Each row was made from one walk, in order. Every step used is in the known rows, and no mark comes twice. Write each row's walk.
Known rows
mino -> fegag -> funo: [ 6.22 -2.36 -0.75 -0.67 -0.17  1.15  1.74  3.05  2.78  1.41  1.15  2.13
 -5.50 -0.17  2.22 -2.35 -2.05  0.57 -1.01  2.73 -1.56  0.76 -0.27  1.32]
fefi -> goso -> pafu: [ 1.96 -2.12 -1.73  2.21 -1.87  0.14 -2.87  2.53 -2.42 -3.65  0.95 -1.22
  5.75 -3.44 -1.42  0.31 -1.53  3.15 -0.31 -4.45 -1.10 -4.05 -2.01  0.23]
pafu -> goso -> fefa -> fegag -> mino: [ 1.17  0.40 -3.06  1.15 -2.01 -1.44 -1.47  2.22  0.35 -5.26  4.04  1.76
 -1.48 -3.97  4.79  2.19  4.16  0.51  1.59  4.48  4.03 -0.80 -1.84  2.74]
goso -> fefa -> fegag -> mino: [ 1.94 -1.25 -3.63  0.39 -2.33 -1.27 -4.15  2.04 -5.89 -3.66  4.39  4.81
  1.51 -1.90  4.08  0.32  3.06  0.97  3.43  2.15  1.71 -0.40 -0.40  1.17]
fefa -> fegag -> funo -> goso -> fefi: [ 2.30 -2.13 -2.49  0.50 -1.60  0.77 -1.33  3.71 -6.54 -5.13  1.96  3.80
  1.94 -0.27  0.79  0.04  5.06  2.10 -2.77 -0.54  0.98  6.29  0.68 -0.43]
pafu -> goso: [-0.38  1.57 -0.28  0.85 -0.17 -0.25  1.84  0.48  5.12 -2.34  0.57 -2.21
 -2.87 -2.62  1.63  1.92  1.81 -0.45 -1.04  2.74  2.65 -0.61 -1.70  1.85]
nepi -> funo: [ 0.74  0.28  0.67  0.97 -2.40 -2.27 -1.42 -1.53 -1.00 -0.20  0.17 -2.78
  2.82  2.32 -4.60 -4.61 -0.82 -0.23 -0.81  0.91 -0.48 -1.08 -0.35 -0.82]
goso -> fefa: [-1.51 -0.16 -2.69  0.60 -2.16 -2.25 -4.85  0.37 -3.68 -1.82  3.74  0.95
  0.31 -0.63  0.90 -0.13  0.32  0.03  2.55 -0.18  0.19 -3.79  0.56  1.10]
nepi -> funo -> goso -> fefa -> fegag -> mino: [ 2.25 -1.52 -0.39  1.56 -4.97 -3.07 -4.90  1.55 -7.61 -4.88  3.77  1.50
  5.80  1.05 -2.95 -4.74  0.77  2.08  1.52  0.42 -0.73 -1.13 -0.48 -1.89]
fefa -> fegag -> mino: [ 4.31 -1.56 -0.94 -0.47 -0.34  1.19  1.12  2.25 -2.64 -2.24  0.67  4.59
  1.18 -1.67  3.85  0.53  3.32  1.16  1.16  2.87  2.07  4.23 -1.06  0.21]
pafu -> goso -> funo -> fegag: [-0.57  0.59 -0.37  0.85  1.99 -0.58 -1.83  1.84  4.83 -3.14 -0.02 -2.55
 -3.90 -2.14  2.95  2.02  6.38  0.21  0.23  4.57  1.55 -3.27 -1.40  0.70]
fefi -> rukem -> pafu -> goso -> fefa -> fegag -> funo: [ 2.73  5.22 -3.45 -1.88 -5.04 -1.05 -0.57  3.49 -0.84  1.51  2.75 -2.15
  0.50 -0.55 -0.99  4.40  7.59  2.42  0.76 -3.16 -0.17 -4.03  1.20  2.79]
mino -> fegag: [ 3.47 -1.12  0.93 -0.60  1.37  0.57  0.40  1.70  1.22  1.22 -0.47  2.37
 -5.33  0.14  3.53 -1.31 -2.79  0.53  1.34  3.03 -1.81 -0.68 -0.07  0.21]
fefi -> rukem -> pafu -> goso: [ 2.09  6.19 -0.29 -1.86 -3.22 -0.35  1.46  2.02  1.77  3.83 -0.45 -4.15
 -0.49  0.68 -1.95  4.58  5.25  1.59  1.26 -3.77 -0.99 -4.24  0.88  0.68]
fefa -> goso -> funo -> fegag: [ 0.11 -1.08 -0.90 -0.68  3.05 -0.58 -2.14  2.19  0.68 -0.78  0.51 -0.21
 -2.52 -0.86  0.75 -0.09  8.42  0.81  1.09  0.28  0.68 -1.27  1.27  0.16]
goso -> funo -> fegag: [-0.16 -1.21 -0.11 -0.12  2.75 -0.44 -4.57  1.66 -0.21 -0.99 -0.61 -0.37
 -1.35  0.39  1.81  0.09  5.95  0.62  1.65  2.42 -1.25 -3.49  0.44 -1.23]
rukem -> pafu -> goso -> funo -> fegag: [-0.18  5.64 -1.16 -0.59 -1.30 -1.18 -0.83  2.42  2.29 -0.36  0.23 -3.25
 -2.45  0.25  1.28  4.55  8.00  1.59  1.67  3.74 -0.20 -4.97  0.15  2.08]
fefa -> goso: [ 0.18 -0.50 -0.87 -0.53  0.81 -0.14  1.54  0.95  0.87  0.02  1.07  0.23
 -1.19 -0.96 -0.64 -0.31  3.78  0.30 -0.18 -1.79  1.73  1.64  1.06  1.01]
funo -> fegag -> mino: [ 6.64 -2.18  1.17 -1.89 -1.24  0.83  0.45  2.95  3.53  1.52  1.08  1.80
 -0.28 -0.27  3.62 -1.81 -1.63  1.92  1.62  3.91 -2.30 -0.34 -0.52 -2.98]
fegag -> funo -> goso -> fefa: [ 2.10 -2.56 -2.98  0.73 -4.11 -0.80 -2.49  3.40 -3.45 -3.10  5.31  1.55
  2.01 -0.99 -1.98 -1.54  0.70  1.80 -1.46 -2.44 -0.96 -0.56  0.61  0.52]
fefi -> goso -> funo: [-0.08 -2.43 -1.22  2.21  2.25  0.53 -2.90  2.33 -1.63 -3.91 -2.31 -2.14
  3.90  0.56 -2.07  0.72  7.38  0.26  0.43 -3.90 -1.08 -5.13 -2.68 -0.51]

Which walk is each row?
[ 3.90 -2.32 -1.73  1.07 -2.37  0.58 -0.69  3.49 -3.56 -3.33  1.86  0.69
  0.28  1.08 -2.20 -1.30  2.08  1.33 -2.49 -3.22 -1.02  5.01  0.69 -2.53]	fegag -> funo -> goso -> fefi
[ 7.85  0.05 -0.33 -1.04 -2.47  0.93  0.05  5.51 -2.72  1.51  0.59  1.25
 -4.29  2.26  0.03 -0.38  1.37  2.76  0.36 -2.32 -4.18  0.85  1.55 -1.87]	mino -> fegag -> funo -> goso -> fefi -> rukem -> pafu
[-0.11  6.46 -0.99 -0.54 -2.90 -0.91  2.01  1.62  2.55  0.11  0.73 -3.10
 -1.39 -0.03  0.29  4.43  4.49  1.28  0.62  2.25  0.68 -2.79 -0.14  2.73]	rukem -> pafu -> goso
[-1.83 -1.27 -1.06  1.24 -2.84 -1.74 -5.05  2.31 -6.69 -4.36  3.98  1.95
  2.97 -0.54 -0.63 -0.39 -0.01  2.27  1.88 -2.66 -1.54 -3.27  0.81 -1.22]	funo -> goso -> fefa
[ 2.17  5.44 -0.20 -2.01 -1.82 -0.67 -1.01  2.98  2.00  3.36 -0.77 -4.27
 -1.34  0.90 -0.92  4.44  8.01  2.16  2.09 -2.35 -2.07 -6.16  1.25 -0.15]	fefi -> rukem -> pafu -> goso -> funo -> fegag
[ 3.86 -1.99  0.03 -0.20  2.41  0.35 -3.19  2.72  0.55 -0.72 -0.56  0.66
 -1.72 -0.05  2.79 -0.50  5.59  0.66  3.06  3.16 -1.12 -1.96 -0.52 -2.46]	goso -> funo -> fegag -> mino
[-0.82  6.19 -1.60  0.20 -0.88 -1.18 -0.10  1.75  1.11 -0.98 -0.23 -3.51
 -2.35  0.15  0.11  5.12  8.84  0.82  1.75  2.22  1.19 -3.78 -0.37  2.85]	rukem -> pafu -> goso -> funo
[ 2.81 -0.17 -0.07  0.66  1.72 -0.13 -0.74  2.62  5.50 -3.15 -0.04 -1.53
 -4.18 -2.45  3.73  1.48  6.25  0.19  1.50  5.38  1.61 -2.25 -2.31 -0.18]	pafu -> goso -> funo -> fegag -> mino
[ 4.06 -3.91 -0.36  0.87  1.47  0.82 -2.58  4.22  0.63 -2.95 -1.60 -0.88
  3.69  0.38  0.32 -0.19  6.30  1.50  1.59 -1.50 -2.42 -5.32 -3.06 -2.51]	fefi -> goso -> funo -> fegag -> mino
[ 0.24 -1.23 -5.04  0.13 -3.18 -1.68 -4.38  1.90 -5.34 -3.87  5.41  3.54
  1.64 -1.76  2.05  0.09  3.62  1.03 -0.05  1.09  1.69 -0.66  0.64  3.25]	goso -> fefa -> fegag -> funo
[ 4.24  5.11 -2.18 -1.80 -4.46 -0.87 -0.18  3.47 -1.39  1.82  1.77 -1.10
  0.27 -0.46  0.55  4.66  7.06  2.33  3.32 -2.33  0.03 -3.85  0.56  1.05]	fefi -> rukem -> pafu -> goso -> fefa -> fegag -> mino
[ 5.27 -3.32 -1.33  0.07 -1.92 -0.04 -1.61  4.42 -1.47 -1.37  3.62  3.55
 -3.66 -0.59  1.88 -2.48 -2.26  2.06  0.19  1.22 -2.71 -1.20  0.27  0.51]	mino -> fegag -> funo -> goso -> fefa
[ 1.28 -0.02 -2.06  0.37 -0.72 -0.55 -1.08  1.34 -1.85 -1.22  3.15  0.30
 -0.62 -4.83 -0.14  0.01  0.47  2.33  0.60 -2.10  2.20  1.22  1.48  1.84]	fefa -> goso -> pafu
[ 3.06  4.11 -1.00 -0.57 -1.61 -0.29 -1.93  1.84 -5.10  2.32 -2.10 -2.46
 -1.11  4.05 -1.77  2.84  5.76  0.79  2.48 -5.60 -2.23  1.95  2.53 -3.79]	goso -> fefi -> rukem -> pafu
[ 6.09 -3.18  0.00 -0.20 -1.10  1.16  0.90  4.32  0.28 -0.40  1.77  2.92
 -3.91 -0.36  1.46 -2.60 -2.27  1.77 -1.12  1.10 -2.62  0.69 -0.04  0.13]	mino -> fegag -> funo -> goso
[ 3.29 -1.98 -0.74 -0.67  2.74 -0.14 -0.99  3.19  1.19 -0.46  0.70  0.80
 -2.70 -1.14  1.59 -0.74  8.34  0.72  2.29  0.72  0.74  0.03  0.49 -0.77]	fefa -> goso -> funo -> fegag -> mino
[ 1.78 -2.17 -2.04 -0.23 -1.97  0.91 -0.34  3.50 -4.46 -4.36  2.73  3.88
  3.06 -1.51  0.64 -0.19  3.87  2.57 -3.04  0.15  1.12  3.87  0.10  1.53]	fefa -> fegag -> funo -> goso
[ 1.34  6.04 -1.94 -1.47 -4.19 -1.54 -1.08  2.17  0.09  2.82  1.33 -3.65
 -0.25  0.23 -1.47  4.59  5.31  1.74  2.54 -3.90 -1.06 -6.25  1.20  1.12]	fefi -> rukem -> pafu -> goso -> fefa
[ 2.06 -0.25  1.61  1.58 -3.31 -2.02 -4.01  0.68 -6.67 -1.91 -0.53 -2.77
  3.75  4.14 -6.38 -4.34  1.24  1.25 -0.05 -4.70 -2.57  1.04  0.86 -5.64]	nepi -> funo -> goso -> fefi -> rukem
[ 0.75  6.25 -1.55  0.38 -2.39 -1.16  0.77  1.80 -0.10 -0.98 -0.21 -3.27
 -2.74  1.62  0.56  4.62  5.91  0.92  0.95  1.64  0.67  0.56  0.32  0.56]	rukem -> pafu -> goso -> fefi
[-1.51  1.30 -0.87  1.72  2.41 -0.52 -0.96  0.80  3.28 -3.86 -0.59 -2.65
 -3.91 -2.37  1.47  2.66  7.41 -1.00  0.43  2.76  3.17 -1.92 -1.82  1.67]	pafu -> goso -> funo
[-0.03 -2.31 -2.82  1.85 -2.12 -1.28 -4.01  2.37 -2.73 -3.80  1.87 -0.59
  5.63 -0.20 -1.06  0.20  1.96  0.92  1.17 -4.02 -1.47 -6.79 -1.97  0.39]	fefi -> goso -> fefa
[ 1.88  5.38 -3.24 -0.33 -4.49 -1.78 -0.35  3.09 -1.11 -1.96  3.61  0.26
 -0.51 -1.19  2.91  4.63  6.32  1.98  2.92  3.72  1.82 -2.81 -0.49  3.38]	rukem -> pafu -> goso -> fefa -> fegag -> mino
[-0.33  0.40 -4.41  1.09 -2.62 -1.66 -1.82  2.17  0.77 -5.28  4.85  0.74
 -1.57 -3.91  3.24  1.98  4.64  0.48 -0.98  3.61  3.94 -1.13 -1.35  4.36]	pafu -> goso -> fefa -> fegag -> funo
[ 1.87  2.12  0.48  0.15 -2.43 -0.18 -2.69  3.34 -7.90 -0.91 -0.75 -0.66
  1.55  3.34 -2.60  2.16  4.18  2.90  1.75 -7.07 -3.34  1.41  2.34 -5.34]	funo -> goso -> fefi -> rukem -> pafu
